Known rows, with every way that one mark hangs from another
mudip[foseb[bamur vede] mimun]: [ 33  39  16  46  39   1  -9  -5  51   4 -61  -2   4  37  46  10   7  25
  38  35  11  10  52]
mimun[mudip[vede[foseb[bamur] panim]]]: [ -5  22 -10  55 -20  19 -17 -20  16  49 -35   1 -13  59  43   5   3  15
  -1  -9 -10  28  30]
vede[foseb[bamur mimun] mudip]: [-19  39  11  18 -51  13   4 -12   7  30 -33   5  -4  42  51 -15 -10  16
  -7  -2 -18   1  34]
panim[mudip[mimun]]: [  6  32   8   1 -15  42  -8   2   6   8 -84   8 -11  30  -5 -19  24  31
   3  34  30  35  74]
panim[mudip]: [-15  23  13 -10 -43  29   2 -11 -11   2 -72   5 -11  37 -10 -16  13  14
  -7  26  15  40  54]
foseb[mudip]: [ -5  31   1   2 -30  18  21 -15  -4  -9 -37  14   5  58   9  -5  41   9
  11   4  -2  51  10]
foseb[bamur mimun mudip vede[panim]]: [ 26  50  19  21  -1   2  22 -48  55 -16  -1  12 -12  79  57  12 -14  13
  35 -47 -32  26  -7]
panim[mudip[foseb]]: [-23  22  34  -7 -30  36   2 -12 -11  10 -86  -4   2  30   0 -12  17  15
  -4  56  12  21  78]
panim[mudip[vede[foseb[bamur mimun]]]]: [ -7  19  46  22 -52   8  -6 -16  13  51 -57 -20 -12  43  53  -6 -29  12
   0   9   4  23  46]
foseb[vede[panim]]: [  2  49 -25   1   1  29  -1 -33  37 -24 -38   9 -16  46   8  -4   5  23
   8 -17  -9  21  27]
mimun[mudip[foseb[bamur vede[panim]]]]: [  9  30  12  51  19  12  -4 -30  36   3 -29  19 -10  64  38  19  -3  12
  21  12 -13  17  39]
panim[mudip[foseb[bamur mimun vede]]]: [  8  26  69  17 -14   1  11 -28  34   7 -51  -3  -9  47  51   7 -36   9
  22  28  -1  11  55]
foseb[bamur mimun]: [  1  20  25  17 -33 -22  10 -11  22  19 -41   5 -17  52  36 -11  -6  -2
  22  -7   5  29  21]
mimun[mudip]: [-18  11  -3  21 -37  16   5  -1 -10   9 -39  34 -19  59  -2  -9  30   3
   2  20  20  56  33]
panim[mudip[vede]]: [-11  17  18 -12 -44  32 -13  -9   5  27 -59 -14 -10  37  -3  -6   9   9
  -9  27  28  43  39]
foseb[bamur mudip]: [ 13  24  11  26 -18 -11  16 -15  11   2 -32   9   5  63  32   5  26   6
  24  -9 -13  44  -1]
foseb[bamur vede[panim[mudip]]]: [ 20  40   8  16   1  19  -8 -39  38 -11 -50   2 -16  47  19   7 -24  29
   8 -15 -15  16  38]
bamur[mudip[foseb[vede] mimun]]: [ 14  36  10  10  18  54  -7 -16  35   0 -79  25  10  42  11  -1  42   6
  30  69  22   0  52]
bamur[mudip[foseb vede]]: [-20  10  19  -7 -29  46 -13 -13  12  41 -70  -1  14  43   3  -5  44 -22
   9  71  25  10  29]
panim[mudip[mimun vede]]: [ 11  27  13   3 -17  45 -24   3  21  31 -70 -11 -11  32   2 -10  18  25
   3  35  41  40  56]
mimun[foseb[vede]]: [ 13  19 -31  20  -5  -2  11   6   8   1 -34   7  -2  34  19  -3  20   7
  21   3   5  30  25]
foseb[bamur[mudip[mimun]] vede]: [ 42  28  -1  33  16  22 -13 -14  48   3 -63  28  -1  52  21   3  23   6
  40  28  17  10  16]
vede[foseb]: [-26  32 -16  14 -37  20   5  -6 -16  11 -71   4  -1  33  12 -20  22  21
  -6  14  -4  25  52]

Rows
[ 14  21  40  19 -37 -14  11 -20  34  32  -9  -8  -3  72  57  10   2 -10
  27 -15   3  45 -17] => foseb[bamur mimun mudip[vede]]
[ 13  40 -24  37   6  49 -18 -20  23  29 -91  20   4  43  28 -17  34  21
  19  15 -14 -12  58] => vede[foseb[bamur[mudip[mimun]]] panim]
[-24  27  27 -19 -32  58  -9 -36  35  42 -57   0   0  54  20 -12  23 -21
  11  38   7  -8  36] => bamur[mudip[foseb[mimun] vede[panim]]]
[ 41  35 -27  41  20  -5  15 -19  33  -2  -9   6  11  58  51  17  15  13
  38 -41 -35  23   0] => mimun[foseb[bamur mudip vede[panim]]]
[ -5  41  14 -10 -34  31  10 -35  35  19 -11  -5  -9  71  33  -4  16   1
  11 -26  -7  38   0] => foseb[mimun mudip[vede[panim]]]
[ 33  25 -13  30  10   8  -3 -15  24   8 -44  -1  -6  37  32   8 -13  23
  19 -20 -18  10  43] => mimun[foseb[bamur vede[panim[mudip]]]]
[ 23  16 -34  25   2  16 -16  29  19  53 -48 -13   2  26  21  -9  45  10
  21  19  37  34  41] => mudip[mimun[foseb] vede]
[ -2  14  17  45   0  14 -18 -18  30  50 -32  -4  -7  59  36  14   9   0
  11  20   3  23  35] => mimun[mudip[foseb[bamur] vede[panim]]]
[ 19  19  15  27 -21  -7   0 -13  26  25 -21 -11   9  63  38  14  22  -3
  23  -6   1  48 -18] => foseb[bamur mudip[vede]]
[-25  30  13   5 -53  17   2 -11   9  42 -46 -13 -10  43  41 -16   1   5
  -2   8  10  27  34] => mudip[vede[foseb[mimun]]]
[-25  12  43 -15 -45  41  -1 -19  22  47 -59   1   3  52  21  -9  26 -31
  16  60  24   6  29] => bamur[mudip[foseb[mimun] vede]]
[ 21  42 -17  27  13  -1  -6 -32  47 -12 -35   2 -13  50  28   6 -11  21
  21 -26 -18  15  15] => foseb[bamur vede[panim]]
[ 42   7   0  40   4   7 -20  25  22  64 -62 -19   3  25  36   1  16  16
  22  21  32  26  52] => panim[mudip[mimun[foseb[bamur]] vede]]
[ -1   7  29   7 -43   5   5 -20  20  26 -57  25  -8  62  25 -13  13 -25
  28  17   7  12   9] => foseb[bamur[mudip] mimun]
[ 25  25 -27  31  -3  -4  -1   6  23  16  -8   6   7  33  38   9   3   9
  13  -5  -7   6   6] => mimun[foseb[bamur vede[mudip]]]
[ 14  61 -11  18  40  45 -12 -20  53  -9 -62   3  -3  35  21  -2  19  36
  22  24   3   2  70] => mudip[foseb[vede[panim]] mimun]
[ 32   2 -17  34  -2  -1   3  -3  16  19 -45  22   9  46  26   8  23 -17
  40  15   0   7   3] => mimun[foseb[bamur[mudip] vede]]
[  5  62 -36  35   5  49 -23 -11  29  24 -56   5   2  30  39 -14  15  49
  -7  -5 -21 -14  61] => vede[foseb[bamur] mudip[mimun] panim]
[-13  20 -14  18 -26  38 -16 -18  18  30 -23  10 -22  63   2  -2  23   4
  -4   1  16  47  21] => mimun[mudip[vede[panim]]]
[-13  26   9  49 -32  11   9 -26   8  32 -35  26 -25  69  53 -10 -10  14
   8 -21 -21  22  47] => vede[foseb[bamur mimun[mudip]] panim]
[ 42  31   9  39   8   5  -9  -4  42  30 -32  -9   9  59  44  12  31  13
  32   4  16  46   2] => foseb[bamur mudip[mimun vede]]
[-12  15  22  21 -49  14   9 -22   3  34 -69  22  -2  53  41 -19   8 -11
  19  17 -10   2  30] => vede[foseb[bamur[mudip] mimun]]
[ 11  46 -27   9   7  45 -27  -9  45  27 -53 -11 -11  38  10 -13  29  26
   9   3  22  25  40] => mudip[mimun vede[panim]]
[ 19  32 -31  10   7  49  -8   9   6  26 -77   3  -6  23   6 -21  32  33
   9   7  11  17  88] => vede[panim[mudip[mimun[foseb]]]]
[ 25  56 -18  49  16  30   0 -20  25  12 -58   6   8  54  52  -3  30  42
  21 -21 -31  16  45] => vede[foseb[bamur mudip[mimun]] panim]
